Each row comes from the steps of one path. Every step used is in the known rows, and no mark comes twice. Write the path behind each row, first mark first.
Known rows
Q -> X -> L -> N -> V -> T -> E: [  2  11  24  23 -23 -42  28  14 -20  24   6 -23  26  20 -64  26  53   8
 -56 -30 -37]
A -> X -> L -> N -> V -> C -> E -> T: [-22   2  37  20 -15 -27  37   2  -9  62 -13 -56  50  12 -44  25  57  19
 -28 -37  24]
X -> L -> N: [  7  10  34  17 -39 -27  14 -10 -33  30  -7 -35  30  22 -21  32  27   2
 -42 -12  -7]
E -> N -> V: [-10  13  21  48 -22  20  24  12 -15  23  14 -20  25   1 -19  19  49   0
   1 -40 -40]
L -> T -> V -> N: [ -5   3 -13  14 -25  14  21   0 -10  11  63 -32  34  24   3  27  48   1
 -24 -22 -18]
L -> T -> E -> N -> V: [-17  11  20  25 -19   9  35  27 -19  23  27 -13  23  20  14  44  61   7
   1 -55 -54]
Q -> X -> L -> T -> E -> C: [  3  14  23 -21 -18 -46  37   9   7  35  18 -17  50  30 -32  47  32  19
 -20 -18 -22]
Q -> N -> V -> T: [ -8  12  27  32 -24 -21  23  21 -23  -4  17 -36  24  13 -22   1  51   8
 -48 -24 -22]
Q -> X -> L -> T -> E -> N -> V -> C: [  9  15  31  -2 -11 -15  52   8   7  53   5 -27  34  16 -36  49  65  23
 -15 -36 -41]
A -> X -> L -> T -> E -> C -> V: [-32  21  -7 -15  -7 -21  44  14 -10  39   8 -28  67  37 -24  56  33  25
 -10 -22 -24]
Q -> N -> V -> C -> E: [ -1   3  45  30   1 -14  28  44  28  15 -14 -42  45  -5 -18  17  61  25
 -14 -23  14]
A -> X -> L -> N -> V -> C -> E: [-27   6  30  29 -11 -29  42   6  11  50 -19 -45  54   1 -57  31  56  23
 -26 -28  16]
N -> V -> C -> E: [ -8   2  18  23  -8   7  27  34  32  32 -10 -37  42  -1 -27  16  51  20
   3 -28  -7]
A -> X -> L -> N -> V: [-31  11  14  42 -30 -33  37  -8 -19  37   2 -23  43  14 -52  24  42  -2
 -44 -26 -13]
E -> T -> V -> C: [ 17   4 -13   8  -7  11  18  -1  -1  33  28 -56  24  30 -23  14  33   5
 -29 -21  -4]
N -> V -> T -> E: [ -9  11   0  22 -18  -6  17  34 -16  19  25 -26  11  25 -31  18  46   1
 -26 -35 -53]
V -> C: [ 10  13   4   1 -18  -3  14   2  16  29   1 -43  26  12 -24  14  30  10
 -29  -8 -11]
L -> X: [  9   5 -12  13 -27 -17  11   7  16  17  25  -6  42  18 -23  26  11  -8
 -51 -10 -28]
N -> V: [-13   8   1  37 -26   1  21  20   2  20  12 -13  31  12 -21  10  35  -5
 -14 -27 -37]
A -> X -> L -> N -> V -> C: [-19  14  11  28 -16 -27  47  -9  -5  48 -12 -42  41   7 -64  26  46  15
 -44 -24   1]
X -> L -> N -> V -> C -> E: [  1   1  47  25 -15 -10  36  22  -1  43 -33 -46  45   2 -38  35  52  26
 -13 -28   7]
Q -> N -> V: [ -6   9  28  43 -18 -19  23  30  -1   3   8 -21  34   8 -11  11  47   1
 -30 -22 -15]
Q -> N -> V -> T -> E: [ -2  11  27  29  -9 -27  18  44 -19   0  21 -31  15  20 -21  19  57   8
 -41 -30 -31]

Which path is each row?
[  3  15  18  33  -8  28  33  12  -2  35   0 -38  24  -4 -33  20  53  17
   0 -37 -29]  E -> N -> V -> C
[ -7  19  -6  15  -5  20  20  26  -1  11  -5 -28  59  10 -23  21  22  23
   0 -20 -19]  E -> C -> V
[  5   3  35   0 -14  11  40  -9  -8  42  14 -60  44  21 -11  55  55  27
   1 -27  -3]  X -> L -> T -> V -> C -> E -> N
[ -4  -1  34   8 -29 -10  -6  11  -3  32  15 -40  36  22   9  11  36  -3
 -12 -24   1]  C -> E -> T
[ -4  11  21  44  -7  13  18  35 -12  28  18 -16  16   9 -19  36  54   0
   7 -46 -50]  T -> E -> N -> V
[ -5   8  29  39 -35 -15  31   8 -33  32 -11 -25  32  16 -31  30  37   3
 -28 -28 -22]  X -> L -> N -> V
[  6  17  11 -17  -6  -7  33  25  -1  37  16 -22  67  21 -30  52  49  31
  -5 -16 -21]  Q -> X -> L -> T -> E -> C -> V -> N
[-35  14  20  19 -24 -21  47   0 -24  51  28 -20  34  28 -20  55  60   1
  -8 -43 -43]  A -> X -> L -> T -> E -> N -> V
[ -2  -7  11  23 -14   2   2  13   0  22  36 -43  38  28  -4  17  39  -5
 -10 -27   0]  C -> E -> T -> V
[  7  17  -1  14  12  29   8  54  -6  24  15 -30  47   8 -27  40  44  25
  15 -24 -16]  T -> E -> C -> V -> N
[ -7  -2  -1  -2  -9   4  34  10  28  17  25 -46  47  23   2  32  48  23
 -15 -25   1]  L -> T -> V -> C -> E
[-21   7 -11   8 -31 -16  33 -27 -14  38  64 -38  45  32 -28  39  46  -5
 -37  -9 -10]  A -> X -> L -> T -> V -> N
[  8   4 -11  33 -15  18   6   9  -3  16  54 -34  28  13 -27  20  42  -6
 -17 -13 -13]  T -> V -> N
[-23  17  28  -3 -29 -32  29 -16 -25  49  32 -31  30  34 -11  56  49  -1
 -23 -27 -30]  A -> X -> L -> T -> E -> N
[  1  17   9  -2  -7 -11  14  26 -21  15  26 -40  21  21 -39  26  30  19
 -17 -28 -26]  V -> T -> E -> C
[  8  15  18  29   6  21  28  36   2  40   4 -34  16   3 -32  37  59  16
   6 -44 -37]  T -> E -> N -> V -> C
[-19   8  41  39 -22  16  18  17 -21  16  16 -40  28  -2 -23  14  64  15
   0 -46 -31]  C -> E -> N -> V -> T
[-11  15   4  20  -2   0  31  45 -20  18  22 -29  22  15 -49  24  41  20
  -5 -44 -39]  N -> V -> T -> E -> C
[ -5  14  17   9  -5  16  46  27  -5  36  12 -31  20  14  -1  44  65  23
  -1 -54 -41]  L -> T -> E -> N -> V -> C
[-20  14  20  21 -35 -45  20 -25 -19  33   7 -34  40  19 -41  28  31  -4
 -58 -11   1]  A -> X -> L -> N
[  8   4  20  29   6  26  18  11  17  23  17 -55  37   0 -28  33  54  21
   4 -29   2]  T -> V -> C -> E -> N
[  8   4  32  -2 -12 -10  41 -18  23  35  18 -48  55  14 -33  45  61  27
 -15 -22  -2]  Q -> X -> L -> T -> V -> C -> E -> N
[  3  14  -5  19 -18  29  -1  20  -6  20  14 -31  45  10  -8  17  44   6
 -12 -10 -21]  C -> V -> N
[  1  15  29  22  -7 -37  42  24 -24  23   4 -27  37  12 -82  32  47  29
 -36 -39 -24]  Q -> X -> L -> N -> V -> T -> E -> C
[ -1  18  -6  10  10  14  16  48   2  17  -2 -24  50  18 -23  38  29  23
   6 -26 -28]  T -> E -> C -> V
